Each row comes from the steps of one path. Every step used is in the known rows, and no mark comes twice. Write the path behind each row, first mark first.
Known rows
Z-H: [ 0.11  0.17  0.21 -0.31 -0.09 -0.15  0.13 -0.28 -0.26  0.23  0.09  0.16
 -0.03 -0.24 -0.07  0.03 -0.24  0.06  0.07 -0.45  0.18  0.19]
Z-H-G: [ 0.04  0.15  0.21 -0.17 -0.06  0.00  0.00 -0.31 -0.31  0.15  0.02  0.24
 -0.06 -0.13 -0.08 -0.08 -0.19  0.06 -0.03 -0.40  0.17  0.14]
Z-H-B-V: [ 0.01  0.24  0.15 -0.27 -0.08 -0.13  0.11 -0.18 -0.12  0.39 -0.05  0.20
  0.01  0.02 -0.06  0.12 -0.18  0.06  0.00 -0.50  0.31  0.19]
B-V-G: [ 0.00  0.09 -0.03 -0.37  0.00  0.18  0.21 -0.02  0.04  0.21 -0.02  0.09
  0.07 -0.34 -0.03  0.06 -0.15  0.05  0.21 -0.15  0.55  0.11]
H-Z-V-G-X-B: [-0.02  0.23  0.29 -0.14 -0.49  0.19 -0.02 -0.11 -0.23  0.10 -0.07 -0.01
  0.07 -0.04 -0.11 -0.13  0.02  0.10 -0.20 -0.21  0.28  0.00]
H-G: [-0.12  0.24  0.24 -0.13 -0.14  0.12 -0.01 -0.13 -0.21  0.15  0.07  0.27
 -0.02 -0.25 -0.09 -0.19 -0.19  0.13 -0.06 -0.12  0.26  0.16]
V-G-H: [ 0.13  0.10  0.24 -0.41 -0.08  0.03  0.14 -0.18 -0.13  0.09  0.23 -0.05
  0.05 -0.05  0.04 -0.05 -0.15  0.12 -0.06 -0.07  0.46  0.07]
X-B: [-0.02  0.27  0.22 -0.06 -0.39 -0.04  0.23  0.13  0.00  0.17  0.29  0.16
  0.25 -0.49 -0.15 -0.12 -0.37  0.36  0.01 -0.01  0.18  0.18]
V-Z-H-G: [ 0.05  0.05  0.22 -0.23 -0.08 -0.02 -0.02 -0.28 -0.10  0.08  0.10  0.16
  0.00 -0.08  0.19 -0.14 -0.07  0.03  0.07 -0.19  0.47  0.15]
B-V-Z-H-G: [ 0.01  0.02 -0.03 -0.26  0.02  0.12  0.11 -0.17  0.04  0.16 -0.13  0.18
  0.04 -0.16  0.01 -0.02 -0.12  0.00  0.26 -0.26  0.50  0.14]
G-V-Z-H-B: [ 0.21  0.18  0.36 -0.35 -0.31 -0.13  0.08 -0.38 -0.05  0.27 -0.02 -0.05
  0.22  0.00  0.12 -0.14 -0.02  0.02 -0.17 -0.05  0.37  0.13]
B-H-G: [ 0.09  0.13  0.16 -0.12  0.00  0.11 -0.13  0.01 -0.11  0.18  0.03  0.25
 -0.05 -0.52 -0.04 -0.30 -0.37  0.06  0.14 -0.05  0.20  0.34]
B-H: [ 0.16  0.14  0.16 -0.25 -0.03 -0.04 -0.01  0.03 -0.06  0.25  0.10  0.18
 -0.01 -0.64 -0.02 -0.21 -0.42  0.06  0.23 -0.10  0.23  0.39]
B-V-Z: [-0.02  0.08 -0.03 -0.33 -0.03  0.08  0.20 -0.06  0.12  0.21 -0.06  0.14
  0.09 -0.30  0.01  0.00 -0.16  0.04  0.30 -0.16  0.56  0.18]
B-H-G-V: [ 0.19  0.13  0.22 -0.14 -0.07  0.10 -0.13 -0.09 -0.10  0.18 -0.07  0.16
  0.04 -0.47 -0.05 -0.37 -0.32  0.03  0.04  0.04  0.16  0.31]
G-V-Z-H: [ 0.26  0.12  0.33 -0.38 -0.28 -0.10  0.11 -0.42 -0.08  0.19 -0.02 -0.07
  0.21 -0.12  0.10 -0.17 -0.05  0.00 -0.09 -0.04  0.34  0.11]
V-G-X-B-H: [ 0.19  0.10  0.21 -0.11 -0.39  0.08 -0.07  0.19 -0.04  0.11  0.16 -0.10
  0.09 -0.35 -0.01 -0.10 -0.23  0.22  0.16 -0.02  0.45  0.14]
G-V-Z: [ 0.19  0.17  0.34 -0.38 -0.32 -0.07  0.14 -0.32 -0.02  0.21  0.03 -0.08
  0.23 -0.20  0.10 -0.20 -0.06  0.04 -0.10  0.08  0.39  0.13]
G-X-B-H-Z-V: [ 0.19  0.23  0.23  0.13 -0.63 -0.01 -0.13  0.18 -0.10  0.18 -0.10 -0.07
  0.09 -0.33 -0.29 -0.20 -0.29  0.27  0.18 -0.22  0.12  0.19]
H-Z-V: [-0.09  0.29  0.29 -0.26 -0.34  0.12  0.07 -0.26 -0.27  0.18 -0.09  0.12
  0.01 -0.10 -0.13 -0.12 -0.03  0.03 -0.21 -0.30  0.21  0.07]
Z-H-G-X: [ 0.10  0.16  0.22 -0.08 -0.23 -0.03 -0.11 -0.24 -0.33  0.16 -0.07  0.13
 -0.09 -0.07 -0.16 -0.07 -0.19  0.09  0.06 -0.48  0.16  0.13]
Z-V-G-H-B: [ 0.17  0.20  0.21 -0.25 -0.16 -0.05  0.12 -0.27 -0.15  0.26  0.05 -0.10
  0.12  0.09 -0.05 -0.10  0.18  0.08 -0.26 -0.09  0.32 -0.02]

Which path is each row?
[ 0.16  0.16  0.11  0.06 -0.55 -0.04 -0.01  0.14 -0.01  0.18 -0.10 -0.06
  0.12 -0.22 -0.24 -0.04 -0.28  0.28  0.32 -0.31  0.29  0.14]  G-X-B-V-Z-H
[-0.07  0.23  0.29 -0.30 -0.29  0.19  0.04 -0.23 -0.26  0.12 -0.05  0.06
  0.02 -0.05 -0.02 -0.11  0.05  0.01 -0.24 -0.22  0.32  0.02]  H-Z-V-G
[ 0.13  0.11  0.20 -0.24 -0.12  0.15 -0.10 -0.07 -0.15  0.15 -0.06  0.10
 -0.02 -0.38  0.00 -0.26 -0.20 -0.03  0.01 -0.11  0.25  0.25]  B-H-Z-V-G
[ 0.19  0.08  0.22 -0.15 -0.07  0.11 -0.15 -0.10 -0.05  0.14 -0.05  0.14
  0.06 -0.41  0.03 -0.39 -0.27  0.01  0.07  0.09  0.25  0.30]  B-H-G-V-Z
[ 0.03  0.20  0.22 -0.02 -0.35  0.10  0.06  0.18  0.00  0.10  0.17  0.19
  0.20 -0.53 -0.13 -0.26 -0.47  0.27  0.05  0.01  0.13  0.27]  X-B-H-Z
[ 0.11  0.16  0.20 -0.21 -0.14  0.10 -0.07 -0.08 -0.16  0.20 -0.10  0.14
 -0.02 -0.41 -0.06 -0.27 -0.25 -0.02  0.04 -0.17  0.16  0.29]  B-H-Z-V
[ 0.13  0.12  0.25 -0.12 -0.44  0.15 -0.10  0.18 -0.08  0.07  0.11 -0.09
  0.06 -0.27 -0.01 -0.11 -0.22  0.20  0.10 -0.07  0.45  0.12]  V-G-X-B-H-Z
[-0.02  0.14  0.04 -0.07 -0.28  0.09  0.24  0.14  0.18  0.13  0.12  0.14
  0.29 -0.41 -0.10 -0.10 -0.29  0.29  0.18  0.02  0.36  0.15]  X-B-V-Z
[ 0.01  0.29  0.19 -0.28 -0.13 -0.12  0.18 -0.17 -0.05  0.34 -0.02  0.08
  0.08  0.24 -0.18  0.01 -0.24  0.16 -0.08 -0.30  0.31  0.16]  G-H-B-V
[ 0.09  0.15  0.20 -0.01 -0.33  0.15  0.03  0.15  0.00  0.08  0.13  0.10
  0.22 -0.46 -0.09 -0.28 -0.30  0.23 -0.02  0.08  0.17  0.19]  X-B-H-Z-V-G
[ 0.13  0.18  0.21  0.07 -0.31  0.10  0.02  0.12  0.02  0.10  0.13  0.16
  0.26 -0.52 -0.15 -0.35 -0.40  0.28  0.00  0.16  0.08  0.24]  X-B-H-G-V
[ 0.02  0.34  0.32 -0.29 -0.20 -0.19  0.15 -0.19 -0.11  0.33  0.11  0.07
  0.06  0.24 -0.14 -0.03 -0.25  0.19 -0.17 -0.27  0.27  0.18]  G-H-B
[-0.09  0.31  0.15 -0.23 -0.25  0.01  0.04  0.12  0.06  0.44 -0.05  0.09
  0.07  0.04 -0.02  0.12 -0.11  0.13  0.00 -0.25  0.58  0.17]  H-B-V-G-X
[ 0.09  0.06  0.22 -0.08 -0.26 -0.01 -0.08 -0.16 -0.07  0.05  0.07  0.09
  0.06 -0.06  0.11 -0.16 -0.11  0.13  0.12 -0.18  0.43  0.13]  V-Z-H-G-X-B
[ 0.12  0.15  0.24 -0.26 -0.34  0.04 -0.03  0.05 -0.14  0.17  0.13 -0.11
 -0.01 -0.23  0.02  0.00 -0.13  0.14  0.13 -0.15  0.53  0.10]  V-G-X
[ 0.11  0.29  0.25  0.07 -0.66 -0.09  0.00  0.20 -0.09  0.21  0.06 -0.05
  0.11 -0.34 -0.29 -0.07 -0.34  0.35  0.20 -0.24  0.20  0.17]  G-X-B
[ 0.09  0.05  0.23 -0.17 -0.19 -0.03 -0.10 -0.23 -0.12  0.08  0.03  0.09
 -0.02 -0.03  0.14 -0.13 -0.07  0.05  0.13 -0.25  0.47  0.14]  V-Z-H-G-X
[ 0.13  0.15  0.24 -0.14 -0.44  0.06 -0.01  0.15 -0.07  0.11  0.18 -0.11
  0.10 -0.28 -0.03 -0.04 -0.17  0.24  0.10 -0.06  0.48  0.08]  V-G-X-B
[ 0.28  0.13  0.15 -0.06 -0.34  0.02 -0.01 -0.03 -0.12  0.19 -0.02 -0.14
  0.12 -0.27 -0.11 -0.18  0.09  0.13 -0.02 -0.04  0.26  0.03]  Z-V-G-X-B-H
[-0.16  0.38  0.15 -0.25 -0.17 -0.05  0.15  0.06  0.06  0.49 -0.03  0.22
  0.09 -0.05 -0.06  0.10 -0.18  0.13 -0.03 -0.27  0.47  0.23]  H-B-V
[ 0.03  0.18  0.31 -0.17 -0.23  0.14 -0.04 -0.29 -0.12  0.11 -0.03  0.11
  0.13 -0.10  0.02 -0.30 -0.05  0.06 -0.17  0.07  0.32  0.09]  H-G-V-Z
[ 0.05  0.03 -0.03 -0.33  0.01  0.05  0.17 -0.16  0.06  0.20 -0.10  0.14
  0.06 -0.21  0.02  0.03 -0.15  0.01  0.30 -0.28  0.51  0.16]  B-V-Z-H
[-0.03  0.26  0.25  0.14 -0.46  0.11 -0.14  0.07 -0.18  0.11 -0.01  0.12
  0.05 -0.20 -0.24 -0.21 -0.25  0.28  0.04 -0.16  0.19  0.12]  H-G-X-B
[ 0.06  0.18  0.29 -0.37 -0.12 -0.01  0.10 -0.12 -0.08  0.20  0.22 -0.03
  0.07  0.13  0.08 -0.01 -0.11  0.14 -0.17 -0.08  0.53  0.08]  V-G-H-B
[ 0.01  0.28  0.27 -0.27 -0.15 -0.21  0.07 -0.20 -0.20  0.39  0.08  0.19
  0.00  0.01 -0.01  0.08 -0.18  0.09 -0.10 -0.47  0.27  0.20]  Z-H-B
[ 0.08  0.20  0.20  0.02 -0.35  0.09  0.06  0.14 -0.02  0.12  0.10  0.15
  0.21 -0.49 -0.15 -0.28 -0.35  0.25 -0.01  0.01  0.09  0.22]  X-B-H-Z-V
[ 0.15  0.16  0.17 -0.27 -0.15  0.01  0.14 -0.21 -0.17  0.23  0.06 -0.05
  0.10 -0.23 -0.02 -0.11  0.18  0.05 -0.15 -0.07  0.33  0.00]  Z-V-G
